Each row was made from one small tree. Brackets hold a mark, then the marks that hang from it, in alphabetical order. Every link used is in the known rows. Write each row's tree.
Known rows
(P (W H Z)): [-15 -10  -9 -10  19  38  11  14  29 -23  -4   8 -24  14   5   1   8  23
   8]
(X (V (W H (Z Q)))): [-22 -11 -28   4 -11  43 -23  32   0  -7  22 -21 -10  21   1   1  -5  21
  -7]
(Z (Q T)): [ -3  -5 -12  25  -3  -3  11  14 -23   0  43   3  -2  30 -12  -1   6   0
 -35]
(V W): [-44 -10  -3  -3 -19   3  -7  14  -1  21   6 -11 -14   0   3  -1 -29  -7
  -4]
(Q T Z): [-21  -8   7  12   4   2   3   4 -14   1  -7  -3  -7   1 -11   6   9   2
  15]
(P (W V Z)): [-11 -10 -18  -8  19  22  -4   9  25 -17  -7   7  22  12   4   0   1  13
   4]
(Q T (Z (W H V))): [-13  -8  23  -4  -4  36   6  16   6  -1   0   9   2   2 -13   7  20   2
  10]
(V (W H (Z Q))): [-59  -8 -32   2 -20  44  10  39  -3  11  35   2 -33  21   3  -2  -7   0
  -3]
(Z (W H V)): [  8   0  20 -20  -9  42   3  15  26  -3   8  14  12   2  -2   2  13   0
  -7]
(V (W H Z)): [-55 -11 -21 -10 -20  42   4  36   8  14   8  -1 -35  10   4   0  -4   1
   1]
(W H V (Z (Q T))): [-25   0 -32   8  -7  63  14  38   0  -5  37  27   9  40  -8   0  36   3
 -25]
(X (V (W H Z))): [-19 -13 -20  -5 -11  41 -28  31   9  -6   1 -23 -11  13   2   3  -3  22
  -4]
(P (W H V (Z Q))): [-27  -4 -18  -1  16  52   8  17  22 -23  23  21   6  27   4  -2   6  17
   1]
(V (W Z)): [-43 -13 -31  -5 -17  14  -2  31  -1  16   5 -11 -18   6   2  -1 -12  -5
   1]
(Z (Q T) (W H V)): [  6  -5   8   4 -12  40  14  29   2  -3  51  17  10  31 -13   1  21  -1
 -42]
(P (W H V Z)): [-22  -7  -9 -13  16  51   2  14  34 -21  -4  18   5  17   5   0   8  18
   4]
(Z (W V)): [ 20  -3  11 -15  -7  15  -3  11  16  -1   5   4  29  -3  -3   1   6  -5
  -7]
(H (W (Z (Q T)))): [ 21  -6 -16 -11 -26  14  18  31 -13   4  34  -2   1  21  -9   1   6   8
 -20]
(V (W H (Z (Q (T X))))): [-32 -12 -32   7 -21  52  15  45  -6  14  32   5 -28  34  -8   0   1   2
 -13]
(W (Z Q)): [ -5  -1 -47  12   2  17  14  25 -14  -9  32   3  -4  19  -3  -3  18   2
   2]
(P (W H)): [-16  -7  18  -9  17  26   5  -3  28 -18  -3  10 -19  10   6   1  -9  20
   2]
(T (Q (Z (W H)))): [ -5  10  31 -10   0  20  -2  11  10  -5 -17   5  -5   0  -9   1   8   6
  49]

Which tree is each row?
[-56 -13 -30   6 -22  40  12  45  -7  14  35   2 -36  29  -3  -1   0   0
 -22] => (V (W H (Z (Q T))))
[ 39  -1 -18 -13 -27  39  13  32  -8   7  31  10  39  28 -14   1   6   5
 -14] => (H (W V (Z (Q (T X)))))
[  9   2   4   0  -7  33  19  20   2 -10  49   9 -15  16  -4  -2   9   3
  -9] => (Z Q (W H))
[  2   8  26  -6   1   2  -5   8   4  -3 -18  -2   6  -3  -9   0   4   2
  49] => (T (Q (Z W)))
[ 23  -4 -36  13   0  63  11  39  -6 -17  31   8 -12  43 -13   3  35  22
 -16] => (W H (Z (Q (T (X V)))))
[-20 -16 -25   8 -13  37 -21  38  -3  -5  23 -20 -12  29  -4   3   1  22
 -27] => (X (V (W H (Z (Q T)))))
[ 30  -4 -28   7  -7  57 -12  27  -2  -5  15 -10   7  27 -10   2  -4  21
  11] => (T (X (V (W H (Z Q)))))
[-13   1  19  -9   3  34   8   5   8  -8  -2   2 -16 -16  -2   4   6   4
  49] => (Q (Z (W H)))
[-15  -4 -33  11  -3  47  24  38  -7  -9  37  16 -28  36  -8   0  35   9
 -21] => (W H (Z (Q T)))
[ 50  12  21  -3   3  26   1   8   4  -2 -24   5  21   5 -20   1   3   7
  66] => (T (Q (Z W)) X)
[ 38  15  26  -9   0  52  -1  11  13  -2 -22  17  30  11 -18   1   9   7
  64] => (T (Q (Z (W H V))) X)
[-11  12  31 -11  -3  29  -6  10  14  -3 -17  11  14   3  -8   0   8   3
  47] => (T (Q (Z (W H V))))
[-24 -10 -17   3  14  48   9  22  19 -20  23  20   4  35  -2   0  12  18
 -18] => (P (W H V (Z (Q T))))
[ 32  15  14   5   5  24  -3   2  -3   0 -28   9  21  10 -17   0   1   7
  68] => (T (Q Z) X)
[ 14  -2 -46  15  -3  39   9  33 -12  -2  31  17  37  37 -15   0  27  -1
 -16] => (W V (Z (Q (T X))))
[-22   3 -23 -12  -5  65   4  27  18  -5   2  25  10  17   2   1  29   4
   3] => (W H V Z)
[ 18  -5   4  15   6  20   8   4 -15   2 -11   2   5   6 -20   6   9   4
  29] => (Q (T X) Z)
[ 13  -3 -15 -14 -29  26  10  31  -8   6  35   7  31  24  -9   1   6   3
 -23] => (H (W V (Z (Q T))))
[  2 -13  16   3   1   3   7  12  -6  -2  -2  -7  -8  -4 -15   7  13   0
  12] => (Q T (Z W))
[ 37  -2   5   6 -11  55  18  29   3  -2  47  22  21  37 -20   1  21   2
 -31] => (Z (Q (T X)) (W H V))
[ 40  -5  -8   3  -6  31 -24  11   1   2  -7 -18  20  12  -9   3 -18  17
  11] => (T (X (V W)))
[ 48 -10  17   2   4  49  -4  18   3 -13  -9  -7   2   9 -22  10  20  22
  22] => (Q (T (X V)) (Z (W H)))
[-14   3 -46   9  -1  33   4  25  -8  -5  32  15  32  23  -2  -4  18  -4
  -2] => (W V (Z Q))
[-19   3  18 -12   0  44   1   5  11  -6  -2   9   7 -13  -1   4   6   0
  46] => (Q (Z (W H V)))
[ 11 -13   0  15  -1  26 -17  12 -14   3 -13 -17   8  10 -19   8  -6  15
  24] => (Q (T (X (V W))) Z)
